What can hang from each mark
Z298: Z47 Z353 Z877
Z299: Z47 Z187 Z189 Z417 Z693 Z877 Z942 Z997
Z47: Z298 Z299 Z997
Z189: Z299
Z997: Z299 Z353 Z877
Z353: Z299 Z997
Z417: Z299
Z187: Z741
Z942: Z299 Z741
Z741: Z298 Z417 Z693 Z942
Z877: Z299 Z997

Each row was made from one small tree. Brackets hold a mark, then the marks that hang from it, in the order of their numbers. Every link used is in the known rows. Write each row's tree.
(in the rows, 128 means zero)
Known rows
(Z187 (Z741 (Z417 (Z299 (Z47 (Z997 Z353)) Z877)) Z693)): [158 125  88 127  97 161 108 120 121 146 123  95 148 113 148 104  96  92
 116  81  97 144 133 146 130 169 127 110 166 126 141 138 144 116 155 142
 108 111 124 146 125  99 137  92 113 128 120 152 140 132]
(Z741 (Z298 Z47 Z353) Z417 Z693 Z942): [189 109  82 128 120 146  91  98 129 155 111  73 139 134 141  95  42 116
 137 100 124 170 132 184  84 164  81  88 172 131 131 112 142 109 147 145
  88 106 119 129 124  97 125 113 109  74 115 137 149 123]
(Z298 Z877): [140 143  74 124 119 157 110 105 123 153 106 108 149 124 155 120  98 104
 115  95  93 128 124 144 132 152 121 105 171 134 145 144 125 128 149 148
 106 142 126 129 128 101 144 107 125 122 125 150 149 129]
(Z877 (Z299 Z187 Z417 Z942 Z997)): [122 155  84 124 115 154 110 146 135 145 122 103 136  99 153 142 133 107
 142  90 120 129 115 121 121 129 100 129 137 110 143 172 136 108 143 142
 112 168 147 150 128 109 123 104  91 120 103 122 135 144]
(Z189 (Z299 Z187 Z693 Z942 Z997)): [121 155  82 109 117 148 113 148 125 138 132 101 144 117 157  96 124  94
 136  88 122 135 115 105 138 135 182 123 145 116 137 155 131 116 149 108
 112 147 140 149 128 116 127 121 105 140 108 120 130 147]
(Z741 Z298 Z417 Z693 Z942): [202 112  93 124 113 152  95 118 125 149 103  77 145 128 150 103  55 111
 135  93 127 164 139 191  85 151  62  86 165 121 134 123 141  99 151 130
  89 113 124 139 125  80 129 108  99  87 117 123 136 118]
(Z189 (Z299 (Z187 (Z741 Z298)) Z693 Z877 (Z997 Z353))): [113 149  82 128 103 152 112 151 124 138 142 113 147 112 159  98 122  64
 127  85 125 134 126 113 147 142 182 109 154 118 148 147 138 118 149 110
 113 128 138 143 129 117 137 109 108 156 106 129 124 162]
(Z299 Z47 Z187 Z693 (Z877 (Z997 Z353)) (Z942 Z741)): [ 91 152  89 128 127 171 114 129 128 138 137 110 142  88 144 128 143  59
 123  72 128 151 129  94 149 114 216 114 125 107 153 171 141  93 143 146
 116 164 160 167 123 124 127  97 109 136  98 146 128 191]
(Z997 Z299 Z353): [139 137  70 131 118 173 107  88 126 145 133  64 140 126 150 135 105  72
 110  92 105 167 114 109 135 166  99  97 172 119 147 136 135 142 139 150
  93 104 137 143 124 127 140  83 123  98 123 147 117 119]
(Z417 (Z299 Z47 Z187 Z693)): [139 139  75  99 112 148 114 131 128 131 139  88 146 103 150  94 117  97
 118  64  91 140 121 126 154 154 178 109 154 125 137 164 137 111 165 133
 113 146 137 144 123 132 120 108 109 122 113 131 134 139]
(Z187 (Z741 Z693)): [160 141  91 119  98 165 109 112 117 145 123  93 149 114 148 122  95  95
 107  95 100 141 126 142 126 165  95 122 164 129 141 131 132 124 145 147
 103 111 124 143 129  86 140  92 117 130 129 165 150 128]
(Z299 Z187 Z189 Z417 Z693 Z877 (Z997 Z353)): [ 74 124  89 128 124 171 113 182 137 138 161 128 147  77 147 127 136  42
 139  54 136 149 133 119 157 103 214 111 125 118 169 167 147  75 151 116
 118 164 148 162 125 134 137 111  94 131  97 119 123 187]
(Z299 Z47 (Z187 Z741) Z693 Z877 Z997): [116 145  94 121 105 157 119 178 128 140 174 126 154  84 145 102 144  80
 128  70 125 125 135 116 156 112 218 121 129 118 156 165 139  81 156 132
 120 152 144 155 126 130 129 107  98 159  99 136 138 186]
(Z997 (Z877 (Z299 Z189))): [143 136  76 134 109 173 110 108 122 141 115  96 134 109 154 134 115  78
 118  83 112 134 116 122 134 158 104 102 168 116 146 150 127 122 145 133
 107 146 141 126 133 108 140  93 118 115 122 132 141 126]
(Z189 (Z299 Z877 Z942 (Z997 Z353))): [129 157  73 125 128 162 112 134 125 150 106  98 144 123 158 108 112  77
 123  80 119 144 115 102 133 147 152 115 156 112 143 152 135 128 145  99
 105 142 141 137 127 116 140 102 108 133 112 126 122 143]
(Z997 Z353 (Z877 (Z299 Z187 Z189 Z417 Z693))): [ 98 131  73 146 110 174 108  97 130 138 134  98 132 103 153 139 123  34
 123  69 118 153 120 106 140 148 130  88 160 115 154 150 137 117 137 137
 112 134 149 139 130 122 144  90 118 108 111 140 123 153]
(Z997 (Z353 (Z299 Z47 Z189 Z693 Z877 Z942))): [ 97 144  65 126 141 169 111 117 128 142 124  96 141 111 155 128 110  52
 117  60  92 170 117 104 136 142 148  96 156 116 148 150 133 122 137 114
 108 136 143 142 123 124 138  93 115 117 117 139 117 155]
(Z877 (Z997 Z353)): [151 141  84 132 116 167 108  90 116 149 120  88 141 121 148 152 107  83
 115 102 106 154 104 135 142 155  88 114 162 123 143 141 126 140 133 147
  97 141 132 143 124 111 138  97 122 119 119 153 121 128]
(Z187 (Z741 Z298 Z693 (Z942 Z299))): [179 136  93 134  92 151 104 141 120 143 111  86 143 121 149 113  86 101
 109  92 109 156 137 162 109 164  64 112 165 127 138 115 137 121 147 144
 101 110 125 147 131  87 134  92 111 121 126 154 143 135]
(Z353 (Z299 Z47 Z189 Z417 Z693)): [ 94 140  75 118 132 157 115 135 125 133 124 104 137  95 159 112 108  86
 126  52  85 154 112 135 138 132 152  93 143 121 141 167 128 107 144 110
 111 159 137 148 123 108 127 101 100 119 121 112 144 130]
(Z47 Z298 (Z299 Z189 Z877 Z997)): [161 126  91 119 123 185 115 192 124 144 122 109 133 119 155  89 115  90
 128  89 113 132 130 120 148 141 170 119 151 116 151 132 138 109 158  99
 114 171 132 141 121 152 133 107 107 127 127 124 123 120]
(Z353 (Z299 Z187 Z189 Z417 Z942) (Z997 Z877)): [134 153  74 129 124 153 115 155 127 146 140  98 137 103 169 118 116  57
 131  80 105 139 125 130 108 131 143 101 146 116 150 171 123 115 123 131
 118 173 138 153 130 104 123 110 101 129 110 116 130 130]
(Z353 (Z299 Z189 Z417 Z693 Z942 Z997)): [104 142  78 125 134 151 113 173 132 137 121 113 139 102 160 118 124  86
 132  63  93 156 111 134 126 123 152 115 140 117 145 165 128 105 141 113
 111 159 139 160 125 111 126 113 100 129 117 111 130 143]
(Z187 (Z741 (Z417 (Z299 Z47 Z877)) Z693 Z942)): [167 125  95 126 100 151 107 119 124 144 107  90 148 111 147 103  81  96
 114  85  97 148 132 160 121 168 106 106 170 123 139 135 146 107 156 139
 105 118 125 150 127  88 132 102 107 125 118 148 146 138]
(Z299 (Z47 (Z298 Z353)) Z187 Z417 Z693 Z877 Z942): [ 87 144  92 118 135 170 115 162 135 148 132 118 136  82 144  97 130  58
 143  54 118 148 137  96 131  93 249 103 112 112 152 175 150  83 158 122
 114 181 157 163 114 140 132  98  96 120  98 131 135 179]
(Z47 (Z298 (Z353 (Z299 Z189 Z942))) Z997): [142 132  85 121 130 176 108 160 116 153 132 105 129 139 150  98  92 112
 130 114  99 139 122 119 123 145 146 129 151 126 143 126 128 142 147 127
 109 149 123 144 117 147 139 109 125 118 129 143 129 104]
(Z299 (Z47 Z298) Z187 Z189 Z417 Z693 Z877 Z997): [ 82 130 104 115 126 179 119 206 134 135 172 137 143  71 145  97 141  61
 150  44 139 137 135 113 153  83 252 106 105 114 162 174 149  60 163 100
 120 195 148 163 118 151 126 105  82 137  99 108 144 182]
(Z741 Z298): [176 142  78 114 114 165 105 126 115 150 121  89 142 123 153 121  92 108
 125  82 108 150 125 150 108 147  87 101 160 126 141 144 128 128 154 133
  94 132 129 131 126 106 133  89 110 108 123 136 131 113]
(Z298 (Z47 (Z299 Z189 Z417 Z693)) (Z353 Z997) Z877): [124 128  61 130 125 150 108 112 127 156 123 105 130 124 150  83  85  92
 131  94  91 126 114 141 143 163 170 100 174 148 144 134 127 126 137 165
 113 147 121 129 126 126 134 131 127 107 120 155 157 129]
(Z298 Z47 Z353 (Z877 (Z997 (Z299 Z189 Z417 Z942)))): [110 137  71 147 124 149 106  91 132 157 124 100 130 123 137 119  98  94
 124 106 101 141 102 123 138 164 160 106 173 141 139 135 132 132 137 176
 101 149 129 132 125 128 131 111 136 108 118 156 167 137]
(Z187 (Z741 Z298 Z417 Z693)): [175 128  92 124  93 160 104 120 118 148 122  98 147 117 149 112  89 100
 126  88 106 148 134 167 104 159  93 104 167 128 139 131 138 117 152 145
  99 110 120 142 127  80 133  90 110 125 123 152 143 124]
(Z47 (Z298 Z353)): [155 134  83 112 126 174 107 116 118 152 117 101 139 133 148 112  87  98
 124 110  92 146 121 132 123 149 124 118 163 128 146 129 132 145 151 136
 101 142 124 134 119 131 138 101 125 109 128 161 132 115]
(Z47 Z299): [170 134  73 114 118 166 114 121 118 149 103  78 134 123 156 100 100 115
 115  89  96 137 121 131 143 166 114 110 165 122 137 141 127 127 148 126
 108 144 132 137 125 118 135 105 114 104 128 135 125  99]
(Z189 (Z299 Z187 Z693 Z877 Z942)): [109 154  79 111 123 156 114 135 125 141 112 100 143 108 159 104 118  79
 127  84 118 135 123  96 142 138 199 110 150 113 139 160 133 116 152 106
 112 150 145 142 128 109 137 115 109 141 110 120 131 153]
(Z47 Z298 (Z997 Z877)): [173 128  93 124 114 189 109 154 113 151 136  99 135 136 152 101 103 110
 122 107 114 130 128 120 127 144 147 119 151 122 145 130 125 134 155 129
 107 141 125 141 121 145 148  96 124 120 131 141 133 101]
(Z187 (Z741 (Z298 Z47 Z877) Z417 Z693 Z942)): [168 126  94 135  97 149 100 115 124 151 117  96 145 124 146 106  72 106
 124  95 108 148 133 168  99 165  93  96 174 133 136 118 141 111 151 152
  99 108 116 140 130  84 132 103 113 121 120 155 161 138]
(Z942 (Z741 Z298 (Z417 (Z299 (Z47 Z997) Z189)) Z693)): [164 123  84 117 109 172 102 118 120 137 113  94 142 118 151  98  84 121
 123  76 113 153 139 170 115 163 112 105 158 122 142 144 142 112 160 146
 105 119 126 149 126  96 122  89 110  99 124 135 147 111]

Which tree is each row?
[128 130  91 135 117 166 108 127 124 146 120 118 135 125 147 110 104  75
 129 110  99 137 117 137 139 140 157 106 161 131 149 128 136 132 148 151
 104 155 129 142 119 131 139 110 130 123 127 153 142 130] | (Z47 (Z298 Z353 (Z877 (Z997 (Z299 Z189 Z417 Z693)))))
[ 70 140 101 122 130 173 119 169 131 139 143 117 134  61 139 123 144  47
 144  38 137 150 124  97 152  91 247 100 106 108 152 187 147  60 152 111
 116 208 161 170 121 124 126 101  88 131  95 109 142 188] | (Z299 Z47 Z187 Z189 Z417 Z693 (Z877 Z997) Z942)
[114 150  74 126 120 148 117 130 127 146 135 104 146  99 161 114 112  92
 116  80  89 138 132 129 130 143 156 101 153 117 143 164 132 116 143 123
 118 152 135 140 126 107 125  96 105 140 111 124 139 141] | (Z353 (Z299 Z47 (Z187 (Z741 Z417)) Z877))
[152 142  74 121 116 170 103  96 113 147 108  98 141 125 150 121  86 114
 114  94 101 153 130 155 114 159  84 114 165 125 150 143 132 140 148 162
 102 122 129 143 128  99 131  89 123 102 124 162 139 117] | (Z942 (Z741 (Z298 Z353)))
[159 145  70 111 125 156 111 143 129 145  94  88 144 110 153 114 112  91
 109  69  87 146 121 122 136 161 149 120 166 118 142 164 137 123 164 128
 106 149 140 140 125 122 133 100 113 121 119 132 124 134] | (Z417 (Z299 Z877 Z942))
[133 143  82 118 115 167 109 137 125 138 124 106 137 107 151 145 119 106
 134  94 112 127 108 132 140 148  77 125 158 117 145 153 128 117 146 130
 109 158 134 132 131 109 128 108 101 125 117 123 139 132] | (Z877 (Z299 Z189 Z997))
[108 130  77 134 122 181 108 100 128 142 135  72 134 111 147 135 105  56
 119  69 113 174 114 111 137 154 114  89 161 118 152 147 143 125 143 138
  95 125 141 152 123 125 139  79 113  91 121 135 124 122] | (Z997 (Z299 Z189 Z417) Z353)
[135 148  85 121 141 194 113 155 121 158 124  98 136 117 146 106 114  84
 126  69 117 147 129  85 126 122 179 113 133 110 147 152 139 113 156 112
 105 162 144 147 115 150 143  82 106 118 115 140 125 144] | (Z299 (Z47 Z298 (Z997 Z353)) Z877 Z942)
[124 142  66 129 124 139 109 106 125 155 122  99 138 121 151 113  95  93
 125 104  85 152 122 133 117 156 129 116 168 126 142 144 133 139 135 147
 111 137 132 141 125 108 128 110 125 115 114 151 129 130] | (Z298 (Z353 (Z299 (Z187 (Z741 Z417)) Z942)))
[142 132  74 107 126 167 111 140 125 149 140  76 130 122 148  97 107 140
 126  94 111 136 116  99 142 159 180 125 150 128 131 141 124 118 150 140
 111 142 128 143 125 146 129 116 114 109 119 134 144 119] | (Z298 (Z47 (Z299 Z187 Z693 Z942) Z997))
[134 137  68 132 111 149 102 125 126 152 137 106 132 129 147 104  95 115
 135 103 112 128 122 139 120 155 132 103 167 139 138 132 130 129 148 164
 105 132 126 121 127 127 132 111 122 112 115 144 151 132] | (Z741 (Z298 (Z47 Z997) Z353 (Z877 (Z299 Z187 Z693))))
[187 123  72 121 116 151 101 110 114 160 117  96 140 129 152 105  75 106
 148  96 104 147 129 183  93 146  88  92 173 129 145 143 132 132 148 149
  95 131 119 133 122  96 129 108 110 100 112 138 122 108] | (Z741 (Z298 (Z353 Z997)) Z417)
[143 130  88 136 118 197 106 146 119 147 136  99 127 136 151 116 112  80
 128 101 119 139 123  96 127 147 133 115 153 116 147 126 133 135 148 126
 109 142 132 141 122 153 148  91 123 117 126 145 121 120] | (Z47 Z298 (Z997 Z353 (Z877 (Z299 Z189 Z942))))
[159 133  84 143 108 177 109 142 118 149 129  79 128 122 151 106 115 108
 119  87 127 142 128 120 120 148 135 108 148 115 145 150 131 121 149 153
 103 129 141 159 125 126 142  83 116 102 122 127 134 100] | (Z47 (Z997 (Z299 Z417 (Z942 (Z741 Z298))) Z877))
[ 99 145  94 128 111 157 113 176 131 146 126 118 141  79 149 120 135  59
 134  60 119 145 140 114 123 106 208 109 127 114 154 173 147  86 156 138
 114 157 152 169 125 106 137  99  96 142 100 135 130 181] | (Z299 (Z187 (Z741 Z298)) Z417 Z693 Z877 Z942)
[115 148  93 128 118 166 118 130 127 153 136 102 142  77 147 128 124  82
 128  64 129 136 129 125 146 116 177  99 121 114 150 183 142  89 147 131
 111 190 150 152 120 116 129  86  92 121  98 120 146 150] | (Z299 Z47 Z187 Z417 (Z877 Z997))
[135 140 101 138  89 144 106 126 123 132 127 109 133 100 149 150 130  95
 138 121 117 123 108 147 141 144  92 115 156 115 138 148 132 115 139 163
 112 155 138 150 129  93 122 119 106 150 106 133 133 152] | (Z877 (Z299 (Z187 (Z741 Z298 Z417 Z942)) Z693) Z997)
[124 158  85 110 105 157 115 105 118 140 136  87 143 114 155  90 101  94
 122  83 117 133 122 109 138 158 153 103 151 121 131 149 136 121 147 109
 111 141 134 135 128 104 127  95 106 133 115 132 153 130] | (Z189 (Z299 Z47 (Z187 (Z741 Z693))))
[155 137  78 139 100 165 112 110 129 141 150  70 138 113 153 116 125  74
 109  95 126 143 128 107 133 157 154  94 165 115 147 149 131 120 145 152
 103 126 147 142 130 127 135  87 124 108 118 128 135 118] | (Z997 (Z299 Z187) Z877)
[109 129  87 140 109 170 113 141 135 133 148  85 130  93 148 113 139  47
 127  64 133 158 125  94 134 131 205  89 145 110 151 162 140  93 149 140
 106 146 157 164 129 128 133  92 114 107 113 116 136 143] | (Z997 (Z299 Z187 Z189 Z417 Z693 Z942) Z877)
[103 127  79 130 118 156 114 193 135 137 126 118 144  86 154 117 142  95
 129  65 114 149 141 139 157 120 183 123 132 122 156 156 136  96 156 124
 120 165 142 160 128 121 131 105 100 125 107 112 128 165] | (Z942 (Z299 Z187 Z189 Z417 Z693 Z877 Z997))
[121 164  80 115 124 157 117 147 126 148 131 100 143 109 155  92 122  90
 132  74 132 132 122  95 136 132 191 113 137 110 139 167 138 107 150  94
 112 167 147 140 126 123 126 102  97 137 102 113 137 150] | (Z189 (Z299 Z47 Z187 Z877 Z942 Z997))
[151 147  67 134 120 147 113 140 126 144 127 100 145 121 165 117 114  99
 113  90  92 143 116 142 125 151 115 114 163 120 143 152 119 130 134 125
 109 137 132 136 128 113 131 104 115 128 122 123 129 120] | (Z353 (Z299 (Z997 Z877)))
[ 98 143  88 116 114 173 114 131 124 140 140  99 128  91 148 130 117 108
 142  76 123 125 117 115 140 135 117 109 134 115 141 169 138 100 149 127
 116 179 142 142 126 116 125  96  90 112 108 114 152 130] | (Z877 (Z299 (Z47 Z997) Z187 Z189 Z417))
[148 139  64 123 125 160 106  98 125 155 152  74 132 124 143 111  91  88
 125 105 109 145 112 112 122 166 149 112 172 135 145 140 125 137 132 169
 101 133 127 131 128 135 126 109 126  99 115 154 148 125] | (Z298 Z47 (Z353 (Z997 (Z299 Z187 Z189 Z942) Z877)))
[152 143  78 108 100 146 112 129 125 139 131  88 146 110 151 110 110 100
 110  85  87 136 123 131 141 171 140 120 168 127 140 155 138 127 162 143
 113 138 130 144 128 121 124 102 115 130 117 144 134 129] | (Z417 (Z299 (Z187 Z741)))
[118 139  73 156 111 171 110 101 137 147 144  67 131 111 150 124 129  32
 115  71 130 172 126  85 121 147 156  84 154 109 152 153 145 119 136 150
 101 122 158 158 126 136 140  73 121  90 109 139 117 138] | (Z997 (Z299 Z187 Z417 Z942) Z353 Z877)
[ 96 151  82 116 123 156 114 138 128 142 105 103 140  99 159 103 118  75
 132  71 119 139 123 105 139 130 201 104 139 112 141 171 138 110 153 106
 112 158 148 150 126 104 138 109 100 134 106 114 134 151] | (Z189 (Z299 Z187 Z417 Z693 Z877 Z942))
[122 139  62 134 131 147 110 107 125 155 103 101 138 114 154 118  89  87
 116  91  82 150 120 145 129 153 119 108 166 127 148 152 130 139 136 140
 107 139 134 134 123 107 139 104 121 106 119 141 131 121] | (Z298 (Z353 (Z299 Z417 Z877)))
[130 151  76 121 112 144 113 126 127 141 137  94 147 112 162 121 105  97
 110 101  90 141 127 135 125 158 121 115 160 124 139 147 126 129 134 135
 114 132 130 140 129  99 126 103 115 135 121 136 139 127] | (Z353 (Z299 (Z187 (Z741 Z693))))
[114 148  95 126 115 167 111 126 122 130 119 106 126  94 144 149 138  84
 140  85 115 134  92 114 151 134 119 116 143 110 135 161 130 105 140 135
 108 182 148 146 126 107 122 108 102 136 112 123 140 153] | (Z877 (Z299 Z47 Z189 Z693 Z942) Z997)
[ 99 142  80 125 112 160 112 128 127 141 133 120 139 108 152 116 120  97
 131  91 110 113 122 125 149 140 149 104 156 127 143 151 131 107 150 144
 118 161 135 131 130 113 135 115 114 132 116 132 155 148] | (Z298 (Z877 (Z299 (Z47 Z997) Z187 Z189 Z693)))
